Each row was made from one path, in order. Every step used is in the known rows, and no mark comes twice. Write each row's path.
Known rows
naput, dapef: [ 16 -17 -27  56 -16  19 -10  42  47  15  29 -17  -3  17  -1  19  21 -60
  47 -17   8  36  16  13  25 -22]
kado, dapef, naput, keras, galitak, dozat, vuta: [  4 -11  40  18   4 -11  28 -12  -1  -3 -22  19 -13 -26   8  -6  21   9
 -43  -4   3 -15 -11   4   5   2]
kado, dapef, naput, keras, galitak, dozat: [  3  -1  19  29   5  -7   9  -8   5   4 -17  16  -4 -19  13  -4  20   4
 -51   5 -12 -16   0   7   5   3]
dapef, dozat, kado, zimoker: [ 46 -52 -41 -30  27   8  25  -5 -20  -2  27  -9  19  38 -27   2 -67   4
  28 -20  38   2  48 -30 -19  42]
dapef, kado, dozat, vuta: [ 55  -3  19 -26  21  34  14  19  26 -50   3   8  11 -15 -26  -6  -5  19
  45 -50  48   3 -24   2 -10   6]
keras, galitak, dozat, naput, dapef, kado: [-15  -8 -26   5  -9   1  -4   1  65  -4  10  -5 -38 -16   9   4  33  27
 -13  24 -17 -11 -26  16   0 -16]
galitak, dozat, kado: [-22  27  51 -10  24  17  -3  -9 -20   2   0  -4 -37  -8   3  14 -30  30
  38  -8  34  31 -16   6  -4  -7]
kado, dapef, naput, keras, galitak: [  7 -12   5  32  -4  -8   4   1   1   2 -15  11  18  -9   9 -10  22  -8
 -43  -3 -17 -20   9   8  14   3]
kado, dapef, dozat: [ 48  -7  -3  41  18  -2  35  13  37   8 -17  14  -3  23   2  -2  -6 -34
  -6  -8  18  -1  38 -19  14  18]
dapef, kado, keras: [ 18  49   0 -30  15  50 -20 -10 -21 -26   6   2  74   0 -17 -14  -9 -10
  49 -47  -3   1   7  11 -13  18]
galitak, keras: [ 12  27  35 -16 -18  23 -79  30 -41  35   1   2  59   5  23   9  -3 -77
  11   8   1   9   4  -4   0  11]
naput, keras, galitak, dozat, kado: [-15   4  35  -4 -27 -16  13 -12  -2  18  39  -2  13 -15   5  10  20  23
   8  20 -14 -21  -4  29  11  10]
keras, galitak, dozat, sava: [ -9 -21   5   9  -4  -5  -1  17  45  19  23 -10  -9   1  20  -2  18  29
 -23  68 -21 -29 -29   5  14   8]
naput, keras, galitak, dozat, dapef, kado: [ -8  19  30  -6 -34 -12  20 -11   2  10  40 -13   6 -15  -2   2  31   6
  19  17 -19 -19 -20  29   4   5]
dapef, naput: [  1 -32 -43  -1 -13   8 -95  29 -69   2  -1  -1  60  -8  -2   2 -18 -18
  -1   5 -23  12   4 -31 -16  17]
dozat, naput, dapef, kado, sava: [-13 -11   2  -1 -29   9 -10  10  15 -37   3  20  -6  -4  -3 -12  39 -11
  24 -24 -19  33   5  24   0 -23]
naput, dapef, dozat, kado, keras, galitak: [ 24 -51 -47  22  20   1  41  11  40   9  21  -4  -2  13 -23  -7   0 -29
  33  -9  19  12  37   2 -13 -14]
naput, dapef, kado, keras, galitak: [ 19   1 -33  23   9  40  18  10  58 -10  27 -11  18  -2 -15  -7  31 -34
  46 -33   1  11   7  31  -2 -22]
dapef, naput, keras, galitak, dozat: [ -9 -29 -18 -10 -22 -14 -63   3 -54  11  23   7  47 -33   1   4  10  11
 -29  33 -40 -16  -7 -10 -26  24]
dapef, dozat, naput: [ 28 -35 -44 -14 -18 -28 -38  16 -25  -1  -2  26  19  18 -15   0 -17 -16
   6  14 -17   7  39 -42 -15  38]
naput, keras, galitak, dozat: [ -7  10  25   6 -34 -22  -3  -4   7  25  42  -1  18 -13  12  20  28   7
  -6  32 -24 -22  -3  19  14  21]
galitak, dozat, vuta: [  0  20  73 -14   5   0   3   0 -13   3  -6   9 -45 -18   8  33 -15   8
  22  -3  43  30 -34 -17   3  13]
naput, dapef, dozat, kado: [ 34 -53 -33  31  13  11  31  26  36   8  32  -7  -8  13 -25   0  -3 -40
  63 -18  28  32  35   3 -10  -9]
dozat, kado, zimoker: [ -3 -21 -11 -32  15  35  22  -9 -26 -17  16 -35  10  45 -13   7 -64  24
  32 -59  44  10  20  12  26   5]
keras, galitak, dozat, dapef: [-21   3 -17  11 -14 -17   8  10  36  17   0 -34 -45   7  14   5   8   5
  -9  39  -1 -11 -34  -7  12 -27]

Write each row's path
[  1 -13  38  25   6  -7  16  -4   1   3 -11  21   3 -16  12 -16  27  13
 -54  22 -22 -25  -7  14   7  10] : kado, dapef, naput, keras, galitak, dozat, sava
[ 48 -45 -47  47   2   4   6  38  48  19  35  -4  -3  15 -16  13   8 -62
  44  -1  13  30  39 -11  -6   4] : naput, dapef, dozat
[-31  44  50 -13 -23 -22 -39 -14 -29   3  -5  30 -36 -19  14  27   9  20
 -14  12 -20  20 -11   4   1  12] : galitak, dozat, naput, keras
[-34  33 -25 -22  10 -27 -16 -22 -39  11 -37   0  10   6   9  -5 -15   6
 -59  23 -21 -19  -5 -25  -9 -12] : kado, keras, galitak, dozat, dapef, naput
[-26  -5 -24   2 -17 -19 -22   4  40   6  -3  -4 -30  -5  21  12  17  30
 -36  40 -23 -17 -21  -3  12  -7] : keras, galitak, dozat, naput
[-21  48  37   5  -7  -8  -5   4 -23  13 -15 -23 -66   8   6  15 -18 -17
  25  12  22  36 -33 -13   2 -24] : galitak, dozat, dapef
[ 35 -57  15 -26  29  -3  38   3 -28  -7  22  13  30  12 -16 -21 -41   0
  40  15  33  16  44 -30 -37  26] : dapef, dozat, kado, sava
[-23  41 -16 -12  14 -17 -13 -18  -7  17 -25   8  21   9  19   9 -13   7
 -55  20 -18 -21   8 -19   7   3] : kado, keras, galitak, dozat
[ -7 -12 -40  -4  -1   6   8  -9  71  -7  18 -13 -46  -3  11  12  17  34
 -33  15 -10 -18 -21  13   3  -5] : keras, galitak, dozat, naput, dapef, kado, zimoker
[-12  50   6 -23 -19  13  16  -1 -50 -23 -19 -38   7  26 -27 -31 -10 -37
  67 -41  10  18 -24   5  -1 -37] : dozat, dapef, kado, keras
[-14  39  -8 -23 -20  10  25  -3 -31 -21 -17 -42   4  24 -25 -35  -2 -28
  55 -30   5   3 -29   8   1 -40] : dozat, dapef, kado, keras, galitak
[-19 -35  -8 -21 -13  -9 -46  -6 -65   4  22   6  43 -35  -6  -5   2  27
 -16  21 -29 -14  -8   0 -29  14] : dapef, naput, keras, galitak, dozat, kado
[-35  42 -18 -22   5 -28 -21 -24 -16   7 -38  18  12   7  18   6  -7  16
 -66  17 -29 -22   7 -16   6  -1] : kado, keras, galitak, dozat, naput
[-10  55  42  -8   2  16   5  -4 -16  -5  -3 -25 -57  -3  -7   3 -10  -7
  51  -5  25  33 -44   3 -15 -21] : galitak, dozat, dapef, kado
[-13 -17 -22 -10  15   7  21  -9  43   6  16 -28 -32   9  13  14 -17  45
 -20  17  17 -21 -15   6  11  -6] : keras, galitak, dozat, kado, zimoker
[-20  21  55  -2  39  17  13 -18 -18  -5 -22   6 -47 -18   4   4 -24  38
   8 -15  34  24 -16   9 -11 -13] : galitak, dozat, kado, dapef, naput
[-23 -11 -29   4 -13 -17  -8   8  16  14  -2 -30 -37  -3  10  -1   6  11
 -21  44  -8 -13 -37 -13  -4 -25] : keras, galitak, dozat, dapef, naput
[-21  -1 -34  -5 -30   0 -18   1  21 -31 -11  14  -1  -1 -11 -12  38  -2
   7 -29 -33  11   2  26   8 -27] : dozat, naput, dapef, kado, keras, galitak
[  9  44  -5 -32  23  41  -2 -20   8 -23   7  -1  45 -12 -10 -14   2  15
  23 -23  -8 -15 -10  13 -21  12] : dapef, kado, keras, galitak, dozat
[-21  24  70  -6  31   9  20 -27 -27  -3 -11  13 -41 -24   2   4 -16  40
   6 -12  27  19 -15  18 -13  -8] : galitak, dozat, kado, dapef, naput, keras
[ 26 -14  -3  25  -6 -28  42  -5  38  -2 -22  27 -14  12   2 -10  20  -8
 -36   1 -10 -21  34  -4  15  14] : kado, dapef, dozat, naput, keras, galitak
[-12 -40 -22 -30  -5  -4 -36 -15 -61   1  28  -2  34 -22  -6   2 -14  33
 -37  12 -21 -19  -3  -2 -26  25] : dapef, naput, keras, galitak, dozat, kado, zimoker
[ 52 -20  26  23  17  -8  62   6  28  -2 -25  19 -17  14  -6  -2  -5 -26
   1 -21  39   0  21 -22  15  20] : kado, dapef, dozat, vuta
[-18 -15  38  -4  13  15  31 -12 -41 -20 -16  -1  15  -3 -15 -26 -14  25
  30 -45  22   6   9  29   9 -21] : dozat, kado, dapef, naput, keras
[ 31  -6  -5  27   4 -16  25   5  25  -7 -33  27 -17  19   2  -6   4 -18
 -22 -12   2  -1  36 -15  14  12] : kado, dapef, dozat, naput
[-34  32 -24 -10   6 -25  -8 -21   4  10 -32  15  -2   4  15   6   5   8
 -61  15 -26 -14   9  -8   6 -12] : kado, keras, galitak, dozat, naput, dapef
[ 12  -7  -3  36   8   9 -15  13  -6  -4 -33   9  13   2   9  -7   2 -19
 -28 -16  -4   1  10  -9  14  -2] : kado, dapef, naput
[-17  26 -36  -9  -1 -17 -19  -7 -11  14 -23   0  53  22  14   1 -10  -9
 -42  10 -24 -27  21 -18  20   3] : kado, keras, galitak
